What can hang from each mark:
J_525: J_224
J_60: J_337 J_525 J_656
J_337: J_60 J_89 J_224 J_982
J_656: J_60 J_982
J_982: J_18
J_89: J_337
J_224: J_18 J_337 J_525
J_18: J_89 J_224 J_982
J_873: J_60 J_224

Every row comes from one small tree of marks. Brackets hold a mark, then the marks that hang from it, in the order of their numbers. Every link used is in the known rows. Which tree was each row made from?
Known rows:
(J_18 (J_224 J_525)): [ -5 -21  20  -9  25  10  -5  10   7   5 -34  23   6  21  -7   1   8  28
  -8 -28 -10  -2  20   5 -16 -29   5  26  -3  17 -10   4  14  11  14]
(J_18 (J_89 (J_337 J_982))): [ -7  -6 -14  18   5   3  -3   0   5 -12   3  11  23  25 -13   3  -3  21
 -17  10  -8  -6  34  19  -5   0  22  23  20  13 -20   2  20   8 -26]
(J_89 J_337): [-10 -15   5   7  20 -13  -7   7   8 -18   2   9  11   4   0   6  18   8
  -6 -12   4 -18  26   0 -12 -21   4  17  13  39 -24  -7  18  12 -19]
(J_18 (J_89 J_337) J_224 J_982): [-12 -11  -1  31   9  -9 -15 -15  13   2  -7  26  24  30 -20  11  -3  51
   3  -6  -8  -6  19  10   4  -3  10  39  40  14  -9 -25  41  34 -27]
(J_982 (J_18 (J_89 J_337) J_224)): [-25  -9 -21  23  12 -13   2  -8   3   1  -3  12  28  32  -1   9 -16  35
   8 -15 -10   1  27  27   4  -7  27  27  29  11 -17 -26  26  13 -23]
(J_525 (J_224 (J_18 J_982))): [ -3  -2  46 -10   4  -7 -21 -13   6 -16 -32  24  13  -5  11 -11  27  28
  -9  -2 -23  -7  26 -33 -25 -12   1   0  -9  17   8   5   1   7 -29]
(J_982 (J_18 (J_89 (J_337 J_224)))): [-23 -14 -19  13   3 -25  13   3  -1 -16   0  -3  16  26   5  10 -19  10
   3   2   6 -13  27  35   3  -4   7  25  53  25 -13 -25   9  -1 -33]
(J_224 J_337 J_525): [  3  -3  18  -3  19   0 -26  11  -1 -13 -36   2 -16  12   6  16   0  -4
  -7 -23   2  -8  18   7 -20 -29   9   6  -7  12  -2   0  11  -3   3]
(J_982 (J_18 J_89 J_224)): [-12   0  -4  14   3  -3   5 -11   2   8 -15   7  14  31  -4   3  -9  43
   3 -16   1   2  26  13  -3  -4  33  20  20   0 -10 -15  16  14 -10]
(J_18 (J_89 J_337) (J_224 J_525) J_982): [ -2 -15 -11  22  18   1 -20  -3   5   1 -26  32  11  38 -25  19  -6  43
  -4  -9 -25   5  16  22   1 -10  -3  46  35   7  -9 -19  41  21 -20]
(J_60 J_337 (J_525 (J_224 J_18))): [  8  -7  46   3  -1  -2 -23  -6  -6  -8 -10  30  12  -1  29 -14  21  12
  -6 -14   8 -20  18 -25 -16 -25  -7 -13 -30  31  20   6 -18 -39  -3]
(J_89 (J_337 (J_60 J_656))): [-10 -12   8   7   0 -18   8  12   4 -18  14  22  -2  -2  -9   4 -14   7
   9  12  -4 -12  21  14 -26 -11  20  19   9  25 -47 -13  11  14 -24]
(J_525 (J_224 (J_337 J_60 (J_982 J_18)))): [-13   8  35 -13 -23 -16  13 -11  10 -11 -29   0  -6   0  15 -19 -18 -25
  20  -2 -15   9  30  18 -11  -3  47  -4 -18  -8 -11  -2  -1  -7 -19]
(J_224 J_18 J_525): [ -1  -5  22 -16  20   3 -26   5 -10 -16 -26  13   7  15  11   3   8  14
 -25 -10 -17  -9  23 -10 -31 -31  -6   7  -7  15  -3   6  -5 -12  -2]
(J_982 J_18): [ -9   0   3  -6   2 -13   2  -4  -4  -3  -4  -2  -1   5   3   4  11  15
  -3 -13   7  -1  31   1 -14  -7  23   1  14  20 -10  -3  -3   4 -11]
(J_60 J_656): [ -3  -3  12   4   7   0   0  14  -2   0  -3  13  -6   5  -4   3   9  28
  -7   8   8 -19  29  -8 -29 -11  18   1 -11  20 -18   4  -1  10  -3]
(J_656 (J_982 J_18)): [ -2   3  -9 -16   3  -8  -4  -5  -6 -15 -11  -5  -9  16   8  -4  -3   7
   7   0  19 -10  25 -14  -3  -1  22   8  21  26 -11  -9   7  14  -7]
(J_337 (J_60 J_525) J_89 J_224 J_982): [ 13 -17  11 -15 -39 -25  37   0  -6   4   0   0   9  25 -16 -36 -19 -14
 -27   6  27  -1  18   6  -5   6 -23  22  19  24   4  19 -16  12  -8]
(J_224 (J_337 J_89)): [  8   4  17  11  -6 -17  -9 -14  -4  -3 -20  -6  -6  15   5  -1  -6  -3
 -13 -16  26  -7  22 -12 -13 -14   4  -5  -8  14   0   8  13  23  -6]
(J_60 (J_337 J_89 J_982) J_525): [ 20   2   6  16 -28  -2   3 -16  -7  26  16   7   8  28  -4 -13  -5   2
 -25  -7  29   6  25 -15   1   3  -9  -1 -10  21  21  30 -11  -4  10]
(J_337 J_89): [  9   0   4   0   2 -11   6 -10   0  -6  -5   5  -1  13  -4  -4  14  16
 -20 -13  21  -3  29 -22 -17  -6  -3   7   5  21 -10  16   4  24  -6]
(J_982 (J_18 (J_224 J_337))): [-23   1  23  11   1 -17 -12 -14   3  18 -33  -9   7  19  10   3 -12  11
  13 -31   1  -5  20   9  -3 -16  29  -1  -3   6  -2 -22  17  11   1]
(J_18 J_224): [-12 -15  30  -2  16  -1  -4  -3  11   5 -23  16  17  11  -6  -7  16  28
  -3 -26   2 -10  20  -5 -12 -21  11  19  -1  27 -13  -5  16  25   4]
(J_982 (J_18 J_89 (J_224 J_337))): [-15  10   5  23  -5 -11 -17 -15   2  15 -29  -4   9  31   7   7 -30  24
  12 -23   5  -6  21  17   2  -6  38   7  14 -10  -2 -23  23   8  -7]
(J_873 J_60): [  3 -10  26   1   5 -10  -5  13  13 -23   1   7   7  -4  -4  -8   5   4
 -15 -10  16 -19  33 -21 -28 -17  18   2  -6  32 -17   1   0   7 -15]
(J_873 (J_60 J_337 (J_656 J_982)) J_224): [  1   5  38  21   5  -1 -28  11  -4 -22 -10   6 -12  -4   7 -12 -57   5
   7  11  43 -34  31 -22 -19 -10   7   5 -35  22 -22  -8  -5   9   5]
(J_89 (J_337 J_224 J_982)): [-21 -22  13   1   6 -13  16   8  10  -4  -8   2  27  17  -5  -7  -2  -3
 -12   4   1 -16  28  23  -4  -9  -6  23  15  40 -11   0   4  11 -18]
(J_337 (J_60 (J_525 J_224) J_656) J_89): [ 19 -12  11  -5 -28 -15  31  12  -6  -9   0  33 -18   3   0 -31  -1   9
 -12   8  17  -7  25 -10 -25   5   8   2 -15  15 -12  23 -17  -5 -10]
(J_224 J_18 J_337): [ -9   8  38   5   8 -15 -35 -14  -6  -8 -28  -8   9  11  16   0  -2   7
  -8 -16   0 -23  19 -14 -23 -27   6 -13 -18  12  -4 -12   4   0 -12]
(J_337 J_89 (J_982 J_18)): [ -5  15 -10  -1 -20 -14  30 -19 -11  19   2 -10   6  31  -5 -13 -12   4
 -21   0   4  19  42  -7  -9  13  12  -1  -2   4   4  23  -9  13  -4]
(J_656 (J_60 J_337)): [ -2  -4  17   1  14  14 -34  -6   6  11  -2  25  -5 -12  13   0  -7   4
  -6 -14  38 -10  25 -11  -3 -17   8   6  15  40 -10   5   7  -6  -8]
(J_60 J_337 J_656): [  2   7  24  20   4   7 -15   0  -5   9   8  21  -7   3   3  12 -12  18
   1   7  17 -11  23   0 -20 -12  16  -1 -19  24  -8   3  -1   1   4]

Which tree is each row?
[-18  -9  45 -10  -7 -20   3   4  -4 -13 -13  12   8   7   3 -17 -28   6
  -7  22  -1 -19  13   8 -33 -15  -8   9  -3  21 -17 -16 -16  10 -19] -> (J_337 (J_60 J_656) (J_224 J_18))
[  0  12 -18  10  -7   4 -15  -1 -13   4 -28  -9 -12  41   2  11 -37   5
 -10  -2 -10  14  31  32  -6  -4  38   8  11 -26   2   1   6 -19  -5] -> (J_224 (J_337 (J_982 (J_18 J_89))) J_525)
[-12   3   0   4 -15  -9  33 -23  -3  32 -12  -3  24  40  -7 -19 -20  17
 -14 -14  -3  18  36  -2  -2  10  16   8  -7   2   7  15  -2  19   5] -> (J_337 J_89 (J_982 (J_18 J_224)))
[-10  16  16  -3 -28 -20   3 -15  -3   1 -10 -16  -3   7   1  -9 -34 -23
   9  -1  -5  11  25  18  -7  -3  36   1   1  -6 -17  -6   3   1 -15] -> (J_224 (J_337 J_60 (J_982 J_18)))
[ -5   1  36 -13 -23 -25  20 -24  -5 -10 -17   2  24  27  -3 -37 -33 -14
 -24  13   2   4  21  -1 -19  -1 -22  17   4  12   1  10 -17  19 -18] -> (J_337 J_60 J_89 (J_224 J_18) J_982)
[ -7  12  13   2 -19 -15  22 -22  -1   6 -31  -6  -4  16  20 -18 -10 -20
  -8  -9  -3   9  40  -3  -6   6  29 -14 -28  -7  12  21  -9  -4  -8] -> (J_525 (J_224 (J_337 J_89 (J_982 J_18))))
[ 11 -23  41   8 -15 -16  -4  21   6  -4  11   7   8   7   9 -10 -15 -12
 -12 -13  43 -29  20  -4  -6 -19 -14   4   1  51  21   0 -18 -23  -5] -> (J_873 (J_60 (J_337 J_224) J_525))
[-26  -1 -13   6   0 -15  11  -2  -2   1  10  -3  18  20   2   1  -3   3
  -4  -1 -15   2  39  15  -4   0  24  11   9  19 -17  -1   4  -3 -18] -> (J_89 (J_337 (J_982 J_18)))
[ 26  -5   6  18 -17 -12  -4 -12 -11  11  16  12   0  19   1  -2  10   9
 -17 -20  43  -2  17 -18  -1 -11 -12   1  -1  33  15  21  -4  -5   9] -> (J_60 (J_337 J_89) J_525)
[ 25 -14  29  13 -19 -10   6   5   6 -10   6  28  -2   0  15 -27  -2 -14
 -16 -18  34 -12  31 -28 -12 -10  -1  -4 -30  32  26  26 -20 -26  -6] -> (J_873 (J_60 (J_337 J_89) (J_525 J_224)))
[  6 -26  31 -30   6 -11   8  15   5 -22 -29  14  -8   8  -9  -7  -9 -11
  -5  -5   3   1  14  24 -17 -24 -16  33  31  25 -16   0  -1   7 -12] -> (J_337 J_60 (J_224 J_525))
[  9 -14  14  10 -18 -12   0  37   0   0  18   9  -2   4  -4 -11  -8  20
 -21   4  25 -34  34 -20 -29  -5  20  -6 -16  33  -7   8 -17 -19  -4] -> (J_873 (J_60 J_525 J_656))
[  4   8  36  10  -7 -34 -11 -18  -8 -18 -28 -11 -11  -2  -5 -19 -31  -9
  -2 -29  33  -1  18  -9 -15 -16 -13   5  -7  -4 -33   2  11  37  -7] -> (J_873 (J_224 (J_337 J_60 J_89)))
[  6 -19  10 -28   5   1   5  25  -2 -29 -29  16 -25  18  -5 -11 -41  -7
   2  28  11 -14  10  20 -20 -12  -6  34  17  24 -20 -10  -4  13  -3] -> (J_337 (J_60 (J_656 J_982)) (J_224 J_525))
[  6  -5  30   9 -16  -4  18 -21   3  20  -6   2  12  25  -1 -15 -25 -13
 -16  -1  26   2  25   7  -1  -6 -23  13   0  24  20  19  -5  13   2] -> (J_60 (J_337 J_89 J_224 J_982))
[ 14 -11  20   4 -12 -16   2   3  -2  -6 -24   8 -11  11  14 -18  15  -1
 -16 -26  25 -20  22 -20 -11 -12   3 -12 -19  16  18  23  -4 -10  -5] -> (J_60 (J_525 (J_224 (J_337 J_89))))
[  9  17  16  17  -3  -2 -54 -13 -15  -9 -43   8  -6  33   1  20 -21  26
 -16  -2 -14   2  16   0 -19 -12  -1  10  15 -16  10 -17  17  -3 -24] -> (J_224 (J_18 J_89 J_982) J_337 J_525)
[ 12  -9  -9   8 -13  -4 -16  -9 -11  24  12  20  -8   6  12 -10  -6   7
 -25 -17  61 -11  22 -28   5  -3 -14   0  12  37  11  23  -6 -17  -2] -> (J_656 (J_60 (J_337 J_89) J_525))
[ -2 -10  18  -4 -11 -11  33 -11  -1   7 -16  -3  13  28 -11 -23  -9   1
 -30   3  20  -2  32   2  -7   3 -19  14   9  22   8  21  -8  22  -6] -> (J_337 J_89 J_224 J_982)
[ 12  -9  20   4  -4   4  15  -8  -5  14 -20  12  -2  35  -4  -8 -27 -18
 -22   2  11  12  26  17  -3 -13 -28  21  -1  20  22  28 -10  -1  11] -> (J_60 (J_337 J_89 (J_224 J_525) J_982))
[-34  -8  -2  13   5 -11  23 -10   4  18  -4   3  32  29  -4  -4 -17  12
   1 -14 -24   6  33  22   2  -5  22  16   0  15 -13 -10  15   9  -7] -> (J_89 (J_337 (J_982 (J_18 J_224))))
[ -4  -6  21 -14   1  -5   9  -4 -15  -2 -32   5  18  43   5 -20 -23  -4
 -39   7  -9   6  28   2 -20 -11 -35  15  -3  11  21  24 -20  -4  -1] -> (J_337 J_89 (J_224 J_18 J_525) J_982)
[-22  -7  13 -11 -12 -12  28  -1   0   9 -13 -15  13  18   2  -9 -13   4
 -11   4   1  -1  33  18  -6   0   6  12  14  21   5   3 -11   2  -9] -> (J_337 J_224 (J_982 J_18))
[  3   1 -25  -9 -20 -10   2  12 -21   0  10  -2 -17  28   7  -5 -14  25
  -1  15  30 -23  25 -13 -11  11  27   0   4  26  -6  -4 -11  -7   3] -> (J_60 J_525 (J_656 (J_982 J_18)))
[ -6   7  30  -3   6   5 -30  -5 -10  -1 -40  -1   7  28  11  -1 -17  -7
 -20  -6 -21  -4  25   3 -24 -26   5  -6 -28  -3   7   8  -5 -17   2] -> (J_224 J_18 (J_337 J_982) J_525)
[  0  -9  26 -13 -25 -19  33 -14   5  -6 -10   2   9  17 -17 -34 -27 -14
 -20   8  15   7  23  13  -9   3 -12  23  17  17  -6  13  -5  31 -13] -> (J_337 J_60 J_89 J_224 J_982)
[ 11 -18   6 -16  -3   7   2  29  -2 -19 -15  26 -19  11   8 -22  14  24
  -6  11  25 -40  26 -25 -17   1  23  -2 -19  32  -6  13  -9 -12  -1] -> (J_60 (J_525 J_224) (J_656 J_982))
[ -2  -9  44  -6  20   0 -25  -5  -7  -5 -23  16   7  17  20   5 -20  -7
  -9  -9  -1 -10  14  10 -16 -36 -36  15   1  28  20  -4 -12 -21   2] -> (J_60 (J_337 (J_224 J_18 J_525)))
[ 13  -9  23  -2 -23 -21 -18   3  -3 -12  -8   2 -11   1  -1  -5   0  -8
   0 -22  27 -17   8   0 -10 -15  13   1   6  22 -12  -6   7   1 -11] -> (J_224 (J_337 (J_60 J_525)))
[ -5   1  -8  -5  -4   5  30 -13 -10  30 -23   7  11  45  -9 -14 -23   6
 -20 -14 -18  28  35   9  -3  -4   9  19  -7  -7  10  21  -5   8  15] -> (J_337 J_89 (J_982 (J_18 (J_224 J_525))))
[ -2   2  33  -3  19  -2 -42  -1 -11 -13 -39   1  -3  17  16   9  -5  -1
 -14 -18 -10 -14  17  -2 -25 -34   0  -3 -15   5   6  -4   3 -13  -3] -> (J_224 J_18 J_337 J_525)
[  1 -15  51  10  -1 -10  -6  11  14 -10  -5   7  10  -3  10  -7 -18 -15
   1  -6  27 -24  25  -1 -12 -24  -7  10  -4  44  11  -7  -5  -2 -11] -> (J_873 (J_60 (J_337 J_224)))
[ -8  -3  45   0   2   4  -4  -1  17 -11 -40   7   3   3  10 -18   8  -6
  -3  -8  -5 -10  32   0 -12 -12  30  -8 -31   6   0  14   3  -4  -7] -> (J_525 (J_224 (J_337 J_982)))
[ 10 -18  28 -21 -20  -2  18  11  13 -16  -7  25   6   0  -5 -35  20  -2
  -9  -2   0  -4  26  -2 -14  -4  20   9 -16  18 -11  26 -10 -11 -13] -> (J_337 (J_60 (J_525 J_224)) J_982)
[-10  -4  16  19  11 -12 -24 -12   3 -32 -20  29  21  13   7  -1  14  37
  -9   8 -26  -8  27  -7 -14  -6   5  16  16  11  -3 -12  18  -1 -50] -> (J_525 (J_224 (J_18 (J_89 J_337) J_982)))
[ -1 -13  35   0  21  -8 -17  30   0 -23 -29   5  -3  -7  -6  -9 -15   6
 -17 -23  14 -11  37 -14 -31 -28 -11  16 -18  19 -25  10  -5   5   4] -> (J_873 J_60 (J_224 J_525))
[ -8   7   8 -15 -21 -16  20 -13   1  -3   1   1   6   5  -9 -17 -19  -6
   0   1  -8  18  33  12 -12   6  34  10   5   4 -25   2  -5   6 -17] -> (J_337 J_60 (J_982 J_18))
[ -2   5 -12  -4 -43 -15  26  11 -14  15  22   4  -5  21  -9 -18 -31   8
  -6  19  -1   5  30  13 -16  15  33  -2  -8   6 -16   5 -25 -16  -5] -> (J_337 (J_60 J_525 J_656) (J_982 J_18))
[ 22 -14  29  17 -13 -10 -17  12   4   2  20  13   4   0   6  -4  -8   2
 -11 -18  35 -22  24 -17 -13 -18   2  -1 -16  42  11   5  -6 -22  -2] -> (J_873 (J_60 J_337 J_525))
[ 20   1  10   4 -41 -22   4 -12  -6   9  -4  -5  -4  27  -9 -24 -27 -17
 -17  -9  26   1  18  -2  -6   3   7   2  -7   4  -1  19  -5   6  -5] -> (J_224 (J_337 (J_60 J_525) J_89 J_982))
[ -6 -31 -13   5  23  -5  -1  23   3 -27 -20  15   8  32  -3  14  -9  12
 -13  -2  -3 -14  22  40  -3 -19 -15  43  47  26 -10 -11  15  -4 -20] -> (J_18 (J_89 (J_337 (J_224 J_525))))
[ -4  -4  28   1  13   6 -19  -3   6 -33 -28  25  17   7  15  -9  16  31
 -14  -2  -8 -15  30 -14 -26 -16  17   6  -5  12  -2   3   0 -12 -25] -> (J_525 (J_224 (J_18 J_89)))
